Known rows, with every way that one mark hangs from another:
ralu(gelus(napob)): -154, 14, -287, 144, -220, -193, 174, 107, 316, 40, -286, -243, -348, -116, -179, 82, 159, -411, 364, 199, 119, 24, 17, -162, -13, 37, -146
muti(nedis(gelus(ralu))): -252, -123, -382, 259, -201, -83, 73, 98, 202, 33, -278, -264, -210, -174, -47, 90, 5, -295, 318, 124, 219, 90, -247, -418, -10, -16, -101
muti(nedis ruga): -439, -13, -87, 169, -369, -192, -55, 140, 192, 57, -314, -92, -123, -136, -174, -123, 41, -245, 177, 92, 231, 0, -294, -140, -98, -58, -203
nedis(muti(gelus(ralu))): -232, -69, -499, 233, -114, -129, -139, 55, 277, 77, -263, -383, -328, -178, -135, 163, -100, -312, 310, 141, 273, 81, -115, -327, 15, -104, -162
nedis(gelus(veruke) muti napob pipak(ralu)): -259, 35, -308, 106, -110, -303, 225, -47, 147, 162, -269, -419, -538, -217, 141, 85, -187, -413, 270, 75, 466, 387, -143, -519, 38, 113, -168
gelus(nedis(pipak(napob)) ralu veruke): -112, -170, -581, 254, -33, -225, 130, 80, 443, 147, -131, -478, -511, -211, -317, -63, 24, -227, 449, -197, 169, 228, -100, -480, 34, -17, -121
napob(pipak(nedis)): -50, -120, -225, 54, 74, -77, 53, 195, 274, 5, -290, -227, -207, -271, -226, 31, 36, -326, 446, -40, 328, 30, -328, -94, -14, 65, -117
napob(pipak(nedis(muti) ralu(gelus))): -69, -69, -200, -41, 201, -219, 279, 200, 141, -78, -279, -340, -340, -371, -135, 250, 104, -541, 477, 161, 385, 36, -69, -154, 79, 100, -12
veruke(gelus(napob ralu(nedis(muti)))): 10, -53, -472, 55, -130, -72, 6, 207, 323, -16, -274, -366, -472, -65, -216, 228, 131, -343, 505, -79, 358, -144, 247, -348, 9, 12, -246
muti(ruga): -340, -158, -205, 117, -264, -240, -50, 114, 243, 61, -291, -104, -227, -210, -177, -261, 99, -214, 168, 12, 194, 63, -301, -112, -62, -88, -197
nedis(pipak): -155, 10, -310, 148, -62, -217, 115, 40, 290, 169, -262, -231, -222, -218, -160, -84, 27, -262, 256, 9, 220, 143, -288, -225, -51, 90, -148
veruke(gelus(napob(pipak) nedis(muti(ruga)) ralu)): -123, -75, -409, 168, -8, -228, -63, 257, 303, -128, -266, -121, -346, -89, -327, 266, 103, -320, 504, -273, 312, -47, 120, -261, -71, -123, -227
gelus(napob ralu(nedis(muti pipak)) veruke): -28, 82, -614, 98, -145, -72, 43, 108, 323, -36, -247, -518, -601, -30, -257, 258, 52, -365, 598, 5, 303, 182, 111, -412, -44, 159, -44
napob(pipak(gelus(veruke) nedis)): -114, -199, -326, 47, -94, -229, 137, 243, 116, -131, -356, -270, -310, -386, -108, 105, 55, -314, 533, 119, 389, 167, -270, -140, 97, 13, 31
veruke(gelus(napob nedis)): -123, -55, -271, 134, -253, -166, 38, 153, 350, -6, -200, -240, -277, -67, -253, 19, 74, -284, 345, -154, 219, -183, 80, -231, 15, -31, -336
ruga(muti(nedis(pipak(gelus napob ralu)))): -271, 123, -140, 190, -246, -372, 619, 121, 8, 395, -330, -282, -266, -467, 1, -5, -150, -557, 260, 72, 375, 148, -154, -343, 147, 42, -162
ralu(gelus): -226, -159, -256, 137, -125, -236, 130, 92, 256, 43, -244, -229, -247, -257, -164, -43, 184, -324, 265, 223, 155, 67, -111, -152, -22, -13, -110
muti(nedis(pipak)): -257, 171, -192, 198, -155, -170, 123, 71, 245, 155, -270, -215, -116, -149, -165, 53, -28, -294, 266, 94, 245, 81, -264, -259, -84, 114, -160
veruke(gelus(ralu(nedis(muti(ruga) napob(pipak))))): -133, -91, -394, 92, 221, -206, -60, 231, 284, 72, -289, -177, -420, -208, -234, 184, 173, -276, 501, -268, 525, 72, 43, -265, -135, -54, -275
gelus(nedis(napob)): -264, -25, -241, 160, -105, -212, -20, 44, 369, 86, -168, -267, -342, -30, -222, -88, -63, -250, 290, -129, 218, 8, -68, -317, -61, 41, -398
napob(pipak): -154, -124, -108, 172, 31, -87, 21, 115, 300, 47, -366, -87, -128, -289, -200, -3, 60, -285, 325, 35, 245, 131, -288, -119, -88, -21, -174
muti(nedis(napob) ruga): -453, 116, -87, 193, -292, -255, -34, 99, 285, 165, -283, -83, -226, -36, -131, -70, -37, -259, 210, 4, 304, 58, -231, -232, -121, -24, -362
pipak(napob ralu(gelus)): -161, -149, -150, 115, -13, -290, 385, 70, 312, 245, -269, -335, -413, -421, -108, -101, 167, -440, 265, 114, 194, 72, -51, -278, 126, -36, -168
napob(pipak(nedis(muti))): -81, -98, -207, -12, 6, -72, -24, 184, 204, -71, -310, -258, -281, -166, -173, 160, -92, -394, 397, 31, 398, 14, -177, -160, 2, 50, -147
muti(gelus(napob(pipak(nedis ralu)))): -21, 191, -297, 119, 127, -63, 157, 163, 256, 125, -334, -422, -350, -330, -159, 261, -27, -520, 557, -43, 361, -9, -262, -79, 89, 114, -92
ruga(muti(gelus(nedis(napob)))): -384, 26, -356, 279, -238, -144, -14, 41, 186, 277, -129, -399, -283, -165, -214, -86, -257, -398, 250, -74, 332, 73, -138, -207, -69, -37, -372

Rows:
-109, -242, -615, 252, -87, -185, 199, 35, 309, 252, -227, -469, -549, -309, -58, -54, -5, -281, 356, -59, 253, 387, -262, -530, 67, -31, -32 => nedis(gelus(ralu veruke) pipak(napob))
-351, -21, -465, 301, 13, -213, -208, 105, 300, 89, -314, -262, -444, -204, -154, 226, -83, -294, 467, -16, 443, 392, -208, -282, -114, -171, -161 => nedis(muti(gelus(ralu veruke) ruga) napob(pipak))
-53, -40, -194, 172, -9, -117, 44, 205, 327, -12, -268, -151, -206, -157, -296, 167, 97, -324, 459, -213, 275, -88, 24, -163, -48, -21, -284 => veruke(gelus(napob(pipak) nedis))
-2, 22, -48, 152, 91, -178, 277, 177, 362, 97, -406, -92, -186, -380, -121, 151, 154, -393, 457, -101, 351, 12, -55, -162, 24, -23, -236 => veruke(gelus(napob(pipak(ralu))))
-141, -108, -402, 207, 139, -151, 23, 51, 259, 72, -326, -219, -420, -141, -6, 274, -125, -376, 416, -33, 391, 279, -121, -470, -67, -12, -231 => nedis(gelus(ralu) muti napob(pipak))
-299, -143, -191, -9, 21, -202, 98, 212, 46, -125, -340, -341, -452, -427, -207, 96, 289, -459, 467, 166, 400, 216, -32, -86, -61, 28, 93 => napob(pipak(ralu(gelus(veruke) nedis(muti(ruga)))))
-336, -10, -337, 52, -352, -284, -22, 152, 163, -119, -176, -275, -485, 57, -273, 108, 77, -442, 301, 85, 147, -85, 171, -164, -41, 11, -175 => ralu(gelus(napob nedis(muti(ruga))))
-234, 76, -367, 106, -91, -247, 84, -41, 140, 223, -238, -337, -480, -39, 76, 107, -231, -390, 184, 10, 397, 236, -151, -452, -40, 134, -269 => nedis(gelus muti napob pipak)
-327, -213, -234, -42, -220, -242, 158, 155, 117, 80, -262, -505, -676, -343, -158, -97, 208, -462, 311, 122, 356, 109, 88, -240, 73, -39, -49 => pipak(napob ralu(gelus(veruke) nedis(muti(ruga))))
-53, 23, -404, -4, -304, -266, 209, 206, 167, -20, -306, -322, -428, -131, -79, 115, 11, -402, 462, 63, 267, -110, -87, -184, 170, 106, -142 => pipak(gelus(napob) nedis)
-119, -218, -470, 99, -13, -149, 36, 217, 101, -198, -395, -349, -457, -327, -156, 293, 130, -334, 620, 147, 399, 217, 21, -316, 15, 0, 47 => napob(pipak(gelus(ralu(nedis(muti)) veruke)))
-75, 31, -635, 263, -120, -192, 98, 86, 432, -47, -161, -413, -462, -61, -332, 125, 54, -262, 590, -127, 134, 196, -27, -412, -33, 92, -87 => gelus(napob nedis(pipak) ralu veruke)
-63, -155, -593, 223, 40, -197, 244, 26, 290, 332, -204, -413, -497, -286, -67, -35, -7, -322, 306, -130, 208, 244, -270, -493, 60, 22, -109 => nedis(gelus(ralu) pipak(napob))
-141, 37, -273, -53, 46, -346, 295, 104, 237, 58, -197, -430, -516, -196, -46, 154, -1, -507, 401, 121, 414, 4, 48, -316, 114, 129, -214 => pipak(nedis(muti napob) ralu(gelus))
-247, 133, -419, 110, 43, -368, 138, 17, 229, 96, -86, -393, -486, 3, -207, 200, -44, -412, 330, 11, 274, 99, 122, -369, -72, 164, -250 => ralu(gelus(nedis(muti napob pipak)))
-226, -210, -352, 66, -191, -100, 44, 143, 192, -46, -230, -447, -408, -285, -244, -60, 286, -307, 416, 239, 238, 122, -30, -146, -50, 58, 12 => ralu(gelus(veruke) nedis)
-215, -50, -242, 61, 58, -115, 5, 132, 194, -27, -293, -378, -513, -172, -201, 264, 109, -426, 524, 155, 445, 252, 111, -214, -132, 87, -118 => ralu(gelus(veruke) nedis(muti napob(pipak)))
-211, -64, -306, 145, -479, -275, 140, 131, 218, -59, -401, -233, -403, -174, -42, 65, 33, -322, 409, 204, 223, 144, -38, -249, 99, -34, -119 => pipak(gelus(napob veruke))
-368, 35, -290, 11, -137, -143, -96, 104, 21, 113, -283, -475, -453, -290, -131, -20, 41, -413, 235, 51, 395, -40, -156, -118, 11, 25, -111 => pipak(ralu(nedis(muti(gelus ruga))))
-413, -49, -541, 268, -232, -274, -218, 61, 308, 114, -247, -362, -510, -112, -107, 77, -112, -242, 346, 48, 391, 292, -139, -348, -55, -177, -214 => nedis(muti(gelus(ralu veruke) ruga) napob)
-376, 178, -20, 206, 148, -349, 295, 151, 223, 146, -329, -75, -210, -330, -135, 171, 182, -443, 403, 70, 345, 170, -174, -153, -115, 39, -163 => muti(nedis(napob(pipak(ralu(gelus)))) ruga)
-251, 109, -491, -2, -273, -219, 65, 149, 88, -22, -220, -459, -639, -62, -251, 154, 197, -447, 446, 125, 306, 163, 106, -149, -92, 153, 42 => ralu(gelus(napob veruke) nedis(muti(ruga) pipak))
-289, 140, -514, 296, -386, -102, 65, 79, 145, 188, -150, -523, -358, -159, -282, 35, -217, -452, 401, -8, 276, 211, -131, -177, -52, 42, -117 => ruga(muti(gelus(napob nedis(pipak) veruke)))
-300, 170, -444, -32, -100, -430, 100, 108, 0, 153, -272, -332, -585, -100, -66, 90, 4, -362, 320, -63, 449, 106, -43, -267, -36, 179, -195 => ralu(nedis(muti(ruga) napob pipak(gelus)))
